Each row was made from one walk, in order. Every step used is in the known rows, and no mark comes twice. Write each row's walk.
In the rows, 128 means zero.
Known rows
h > n > j > k > r > w: [164 176 122 137 128  91 156 122 186  80 158 150 117 128 148 150 131  59
 139 141  53 114 154 114 133 173 144  91 124 123  94 123 137]
r > v > h > k > q > x > l: [130 101 149 125  77 141 109  87  83 127  94 153 136 137  60 107 194 182
  83 109  83 120  82  88 132 136 109 131 133 131 149  79 120]
n > j: [ 98 124 109 164 114  83 116 155  90 121 199  76 107 139 115 145  99 132
 164 151 150 141 137 128  70 131 113 110 127 167 145 111 165]
v > h > k: [155 146 101 136 153 142 107 100 126 165  78 140 114 106 101  83 112 156
 125 107 148 163 125 129 126 125  92 159 112 112 155  82 151]
s > e: [131 135 107 141 121  63 106 148 140 176 148  73 138 118 145 166 124 146
 108 134 187 141 109 142  75 101 116 175  84 155 145 152 139]
w > r > v > h > k: [146  99 160 157 154 176 124 111 103 153  72 161 150 104  96  99 105 141
 109 100 164 171 142 121 171 151 106 161 106 156 165 100 106]
v > r > w: [151 188  99 176 145  81 124 158  76 133 135 142 103 130 132 117 119 113
 159 124 184 139 129 141 100 136 169 156 114 164 106 162 127]
r > v > h > n > j > k > q: [156 149 150 111  66 152 150 134 152  71 106 169 108 158 140 146 179 126
 123 148  97 121 139  98 151 145 161  58  82  78 114  94 148]
h > n > j > k > r > v: [125 109 203 142 131 146 149 126 182 101 169 151 155 145 131 169 132  93
 132 139  58 121 146 104 170 181 130 101 133 156 106 115 114]
j > k > q > x: [120 125 116  84  55 124  93 101 109 117 139  94  80 161 148  80 176 166
 106 133 149  97  91 114  90 149 120  78 201  94 112 137 206]
q > k > r: [123  94 138 101 144  67 106 126 124 155 142 105 141 135 138  88 122 104
  99  97 110 106 123 152  92 117 136 143 191 151 102 110 115]
n > j > k: [134 136 122 126 100 123 128 113 132 123 191  96 102 125 105 132 120 117
 164 140 146 124 148 137  98 140  80  98 138 128 141 124 177]
w > r > v > h > n > j > k: [158 114 186 130 107 144 164 115 157  92 100 147 156 118 147 122 121 114
 164 148 159 150 152 123 175 165 141  79  91 120 143 104 124]
l > x > b: [  4  67  98 141  91 111  93  98 161 138 114  44 123 117 172 135 124 161
 169 150 143 144  93 136  96 117 131 155 151 153 115 209 134]
j > k > h > n: [162 172  93 107 143 112 120  96 181 125 151 134 134 101 183 142 129 115
 137 150 140 115 123 145 156  90 142 118 156  41  93 126 143]
h > v: [ 89 123  99 139 140 151  99 133 108 167 143 122 101 117  96 171 105 139
 152 126 162 121 163 129 139 144 127 171 122 154 137 146 124]
m > j > k > q > x > b: [ 85  94 115  90  41 141 140 108 147 100 120  53  97 158 192 109 192 166
 162 148 109  93  99 120  82 144 114  67 153  70 110 199 178]
w > r > v > h: [127 107 158 140 160 136 130 172  68 150  72 135 171 114 139 118  95 137
 136 110 207 166 129 122 145 133 156 162 110 163 176 140  87]
r > v > h > k > q > x > b: [ 74  77 140  97  66 183 131 112 113 105  48 112 127 155 153 112 180 190
 100 123  88 129  89 104 174 127 117  82 118 130 136 149 137]
x > b: [ 53  97  82 129 110 101  99 132 109 149 129  43 125 130 180 164 132 145
 190 141 144 129 117 137 120  97 131 138 126 142 124 193 136]
s > l > x: [ 75  83 115 180 107 158  62  82 169 150 147  77 102 131  98 118  98 157
  87 147 151 126  87 126  53 123 133 176 171 164 144 186 135]
q > x > l: [ 89 108 116 143  99  58  82  92  74 147 158  76 137 126  94 121 146 179
 152 132 154 115  82 120  71 130 112 156 178 158 147 129 149]
m > j > k > q: [164 166 106 117  82 131 122 116 143 127 167 106  74 155 143 129 177 116
 140 128 123  96 140 115  45 146 124 126 148  47 105 154 181]
j > k: [142 150  99 108 119 123  94  97 140 157 160  97 105 121 122 129 130 133
 155 117 164 117 141 140 109 131  98 142 160 110 133 159 174]
s > l > x > b: [ 27  48 100 162  85 166  80  82 175 144 112  39 123 144 146 141 123 159
 132 155 121 120  82 132  94 102 133 159 144 153 131 229 118]
e > s > l > x > b: [ 61  53  91 149  98 181 118  74 164 136 121  53 138 123 130 139 109 149
 132 140 132 134  75 112 100 108 136 160 108 167 149 215 125]
n > j > k > h: [150 156 106 102 147 135 153 141 122 116 202 123 129 112 123 131 118 105
 127 136 128 119 136 148 125  80  68  97 153  78 137 112 147]
q > k > r > v > h: [145 106 167  92 170 124 150 160 118 135  74 159 169 136 116 108 125 126
  83  85 115 132 124 140 147 117 141 145 127 160 151 112  68]
k > h > v > r > w: [158 186  98 148 180 147 159 172  75 131 130 202 120 107 108 141 112  91
 126 117 156 126 154 144 165 110 152 165  92 139 114 154  80]
w > r: [108  87 123 160 134  81  80 137  68 169 138  75 133 117 165  96  96 118
 163 128 229 147 129 124  89 137 146 163 167 155 132 142 147]
r > v: [ 95 126 140 154 131 127  97 149  91 146 175 119 135 129 101 187 112 146
 131 122 148 133 126 125 131 137 136 167 136 194 149 165 117]

Write each row's walk
[167 172 104 121 157 125 168 151  88 114 121 209 127 108  91 114 129  92
 102 108 151 110 162 166 165  95 152 141 102 135 107 138  70]  q > k > h > v > r > w
[109 132  89 113 174 161 126 160  96 158 154 151 124 102 105 168 103 122
 117 125 136 115 149 140 161  92 112 170 132 113 138 136  92]  k > h > v
[153 133 124 130 100 173 106 124 103 131  88 173  99 143  98 120 168 144
  78 106  94 137 126  98 140 130 129 136 104 112 134  85 136]  r > v > h > k > q
[139 138  88  80 148  79 116 135  98 130 172 115 144 104 126 104 122 120
  87 110 153 104 119 171 111  41 113 131 180  97 122 116 116]  q > k > h
[131 159 137 141 145 104 118 139 145 120  71 149 149 126 152 162 114 161
 145 141 154 150 118 126 164 135 191 138  82 128 136 122 103]  r > v > h > n
[120 110 142 171 167 155 124 144  78 178 106 155 114 135 111 110 102 138
 172 127 207 142 154 139 144 144 149 173 108 166 114 144 110]  h > v > r
[122 144 113 152 139  77 131 153 129  88 186 111 137 124 164 158 108 118
 152 178 122 136 125 135 120  93 148  90 122 104 108  76 144]  k > h > n > j
[133 181  91 142 160  82 115 164 114 136 161 130 116 124 136 149 114  78
 122 111  88 121 131 115  97 149 150 162 148 163 114 152 118]  k > r > w
[152 152 157 124 109 139 164 117 177  88 117 153 136 129 122 153 125 137
 156 154 125 135 146 127 172 155 127  77  81 114 145 113 135]  r > v > h > n > j > k
[157 115 140 132 194 141 127 121 133 174  75 141 137 124 127  64 106 115
 107  95  90 157 124 117 124 140  97 165 138 123 132  74 123]  v > h > k > r
[136 119 116 111  80 141 101 105  97 123  75 128  88 148 127  44 163 189
  78 123 131 137  89 102 100 143 115  96 156 103 131  77 190]  v > h > k > q > x
[154 122 155 137 176 191 190 149 103 134 140 188 130 124 103 105 112 104
 147 134 163 130 169 151 178 112  98 123 105 114 114 106 102]  n > j > k > h > v > r
[134 131 114  95 147 198 166 140 132 126 174 158 121 107  80 166 115 100
 123 133 115 109 177 141 176 107  73 120 122  95 137 115 120]  n > j > k > h > v
[180 180 102 104 171 145 156 136 148 132 192 123 125 107 137 136 119 103
 141 125 137 106 135 157  78  94  80 142 163  42 137 164 139]  m > j > k > h
[117  92 182 158 166 170 109 120 138 160 152 151 152 129  88 154 118 111
  87  96  57 139 136 104 157 166  98 168 150 193 116 113 100]  h > k > r > v
[185 198 120 122 146 107 174 137 182  79  98 166 133 126 156 125 129  72
 137 134  67 128 149 119 148 160 156  89  95 104 116 107 118]  v > h > n > j > k > r > w
[137 136  95 140  82 130  68  95 105 149 145 123  72 140 117 112 168 132
  99 119 106 120 126 102  92 127 121 138 150 102  96  86 189]  h > k > q
[121 121 178 156 150 105 163 169 149  92 106 149 156 151 155 152 107 117
 139 151  86 157 123 112 155 156 173  96  82 154 130  75  96]  k > r > v > h > n > j
[162 148 168 113 165 142 151 119 186 128  55 174 161 133 167 136 126 122
 130 127 102 128 123 118 190 155 172 129 106 104 119 121  93]  j > k > r > v > h > n
[131 133 117 121 111  54 141 127 139  72 179 120 139 117 142 128 126 117
 126 162 117 118 130 158 124  72 146  65 133 103  97  64 133]  q > k > h > n > j
[137 148 123 134  90 104 125  91 179 102 167 106 103 126 140 139 127 124
 179 166 130 123 151 133 122 152 121  76 123 106 113 111 179]  h > n > j > k
[129 124 164 125 189 146 149 180 104 152  77 153 168 138 135 133 103 129
 109 101 111 149 119 111 142 137 147 170 116 164 159 135  76]  k > r > v > h
[136 107 187 125 132  88 168 147 158  70  99 157 165 138 138 123 122 117
 115 135  87 134 137 136 154 138 167  74  90 152 122  63  86]  q > k > r > v > h > n > j
[150 135 137 143 153 177 119 106 124 151  90 168 134 114  71 125 111 158
 105 101 121 157 136 123 162 133  93 159  98 148 164 104 120]  r > v > h > k
[148 120 188 112 168 173 184 172 130 124 110 165 159 144 108 124 111 109
 120 106  93 141 142 115 159 150 110 117 102 146 165 111  90]  n > j > k > r > v > h
[171 143 182 110 187 172 184 155 152 138  93 159 158 138 126 133 115 114
 126  98  99 132 138 128 116 164 119 155 111 111 162 155  77]  m > j > k > r > v > h
[121 123  90  79 146 143 132 135 111 144 149 156 136  99  84 139 118 116
  85 108 139  96 158 170 167  71 110 146 142 109 126 122  87]  q > k > h > v
[ 67  79 125  96   7 118 139  92 160  64 111  69 103 166 207 120 191 161
 161 180  91 101 102 108 147 139 144  18 134  88  89 144 188]  h > n > j > k > q > x > b
[139 163 100 109 134  55 124 138 124 115 151 133 127 123 120 121 135  74
  93  95  85 101 134 147  99 125 146 141 162 159 103 139 104]  q > k > r > w
